Each row was made from one small tree. The marks that hang from a mark follow it in brackets, in alphabetical order. Every link used is in the known rows. Write each row's tree.
In the rows, zero is written as 100.
Known rows:
fetem[fiso nemen[liru nubok]]: 96  106  75  91  105  91  93  102  109  91  92  114  101  111  110  83  92  100  60  126  103  142
nemen[fiso[fetem liru] nubok]: 116  97  114  83  108  98  98  92  107  120  107  114  108  93  119  83  95  111  64  113  94  101
fetem[fiso[nemen[liru]]]: 97  93  96  97  102  101  91  87  109  106  92  100  100  93  97  89  76  88  72  109  103  127
liru[fiso[fetem[nemen]]]: 98  92  109  97  103  107  101  101  106  100  109  101  103  99  103  105  77  125  91  100  93  96
nemen[fiso[fetem liru]]: 112  95  121  88  104  110  100  88  110  134  103  102  110  88  108  93  80  126  78  102  91  90
liru[fiso nemen[nubok[fetem]]]: 107  83  111  100  98  98  97  99  95  76  109  102  94  106  112  94  107  68  77  99  104  125
fetem[nemen]: 90  111  90  98  101  101  96  110  109  91  93  101  101  103  103  88  94  121  101  111  96  111
nemen[nubok[fiso]]: 103  88  91  93  103  96  103  96  95  103  106  117  97  99  112  82  108  86  75  112  100  110
nubok[liru]: 105  112  96  102  95  106  111  91  115  88  98  105  103  104  103  84  90  123  105  117  102  114
fetem[fiso[liru]]: 98  91  103  96  103  100  87  90  105  124  91  96  104  102  96  98  85  88  79  100  94  106
fiso[fetem liru nemen]: 91  112  129  90  108  116  79  93  130  105  95  106  99  81  100  79  64  127  72  117  94  95
nubok[liru[fiso[fetem]]]: 107  103  106  100  97  111  111  89  115  90  107  106  105  102  104  91  76  133  97  113  98  109
sube[fiso[fetem[nemen]]]: 89  104  101  91  108  94  91  98  99  93  98  83  95  95  100  101  92  117  62  110  93  91
fetem[nemen[fiso nubok[liru]]]: 103  112  87  91  100  98  106  102  113  91  95  110  108  103  116  68  95  128  91  122  97  125
nemen[fiso[fetem] nubok]: 117  92  102  84  107  94  105  89  100  108  112  110  104  92  119  87  101  106  68  114  94  105
fiso[liru]: 97  108  118  98  101  106  91  103  111  114  93  105  105  102  99  93  91  107  93  98  99  93
nubok[fetem[fiso]]: 88  71  97  94  99  98  82  94  92  99  100  104  100  100  103  125  95  83  82  95  92  118
nemen[liru]: 107  112  98  101  98  103  107  101  105  93  102  118  100  104  105  98  94  108  78  108  115  118
liru[nemen]: 108  104  103  103  98  101  100  93  104  89  99  90  90  101  102  82  109  78  86  109  104  116
sube[fiso[liru nemen[nubok]]]: 87  107  119  93  105  93  82  100  105  92  87  91  98  92  100  81  90  94  62  102  101  98
nozek[nubok[fiso[fetem nemen] liru]]: 105  96  110  97  100  105  115  82  109  100  96  117  90  90  99  69  69  155  84  111  98  104
nozek[fiso[fetem liru]]: 94  84  121  95  101  102  101  94  111  114  107  102  104  93  98  92  79  133  76  105  120  88
liru[fiso nemen]: 109  90  114  107  96  105  105  95  101  92  105  89  96  103  102  90  96  81  89  95  104  112
nubok[fetem fiso liru]: 93  74  97  96  90  119  104  81  106  101  105  121  103  96  109  96  79  118  84  113  94  126

Which tree is each row?
95  115  87  95  100  97  102  110  114  77  97  112  103  109  111  75  95  123  96  122  99  124 -> fetem[nemen[nubok[liru[fiso]]]]
103  91  102  94  99  96  100  108  95  73  112  137  101  109  118  110  101  92  62  104  115  136 -> nemen[liru[fiso] nubok[fetem]]
98  86  117  100  96  96  102  98  107  102  101  100  102  99  100  77  96  104  78  103  128  106 -> nozek[fiso[liru[nemen[nubok]]]]
92  83  94  96  94  104  92  86  106  88  98  109  103  104  105  109  85  104  88  111  93  134 -> nubok[fetem[fiso] liru]
98  112  110  92  105  113  93  91  123  87  104  113  95  82  104  84  69  126  63  124  105  114 -> fiso[fetem nemen[liru]]
94  108  108  89  108  94  90  94  104  81  100  97  92  87  105  88  87  106  43  118  105  106 -> sube[fiso[fetem nemen[liru nubok]]]
91  117  114  89  108  111  84  104  124  109  96  107  102  97  104  89  77  141  74  120  89  92 -> fiso[fetem[nemen] liru]
114  90  100  87  99  96  105  97  96  94  110  134  107  99  125  99  104  98  56  107  113  137 -> nemen[fiso liru nubok[fetem]]
112  95  97  98  97  120  115  69  120  104  108  105  93  91  109  64  79  119  66  136  96  120 -> nubok[fiso[fetem] liru[nemen]]
101  88  113  96  104  101  108  88  98  107  98  113  88  88  97  80  76  139  81  99  96  94 -> nozek[nubok[fiso[fetem nemen]]]
91  102  109  89  109  92  86  93  102  84  99  88  92  85  103  90  90  101  53  114  97  98 -> sube[fiso[fetem nemen[nubok]]]
111  106  105  106  92  110  113  87  115  84  102  98  100  105  104  77  87  110  97  113  105  124 -> nubok[liru[fiso nemen]]
100  87  109  102  89  111  100  89  109  72  105  107  100  104  109  99  87  104  92  106  100  136 -> nubok[fetem liru[fiso nemen]]
96  88  94  93  105  93  87  89  105  101  93  97  99  94  100  85  87  77  76  110  97  121 -> fetem[fiso[nemen[nubok]]]
92  104  119  91  108  98  86  95  102  107  96  86  97  94  99  104  88  111  58  104  94  81 -> sube[fiso[fetem liru]]
111  104  100  97  101  95  110  107  99  81  110  131  102  110  115  93  100  96  67  109  118  127 -> nemen[liru[fiso] nubok]
94  86  114  96  99  104  104  91  115  94  108  107  100  84  98  83  70  134  68  113  129  110 -> nozek[fiso[fetem nemen[liru]]]
109  102  114  101  99  95  117  94  102  88  98  112  94  104  98  87  80  152  100  98  100  99 -> nozek[nubok[liru[fiso[fetem]]]]
104  92  112  96  103  101  110  88  99  105  98  120  89  89  98  78  74  142  74  102  102  100 -> nozek[nubok[fiso[fetem nemen[liru]]]]
88  72  123  99  94  90  106  99  96  81  97  120  95  91  94  89  74  147  80  86  132  117 -> nozek[fiso[nemen[liru]] nubok[fetem]]
99  82  107  98  94  101  111  88  94  96  97  123  93  100  102  90  83  141  91  98  97  112 -> nozek[nubok[fetem fiso liru]]
107  97  90  91  103  102  109  87  109  94  110  121  98  99  115  73  96  110  69  131  99  117 -> nemen[nubok[fiso[fetem] liru]]
98  86  95  98  92  104  92  81  109  80  99  101  97  104  107  98  91  89  77  117  97  145 -> nubok[fetem[fiso] liru[nemen]]
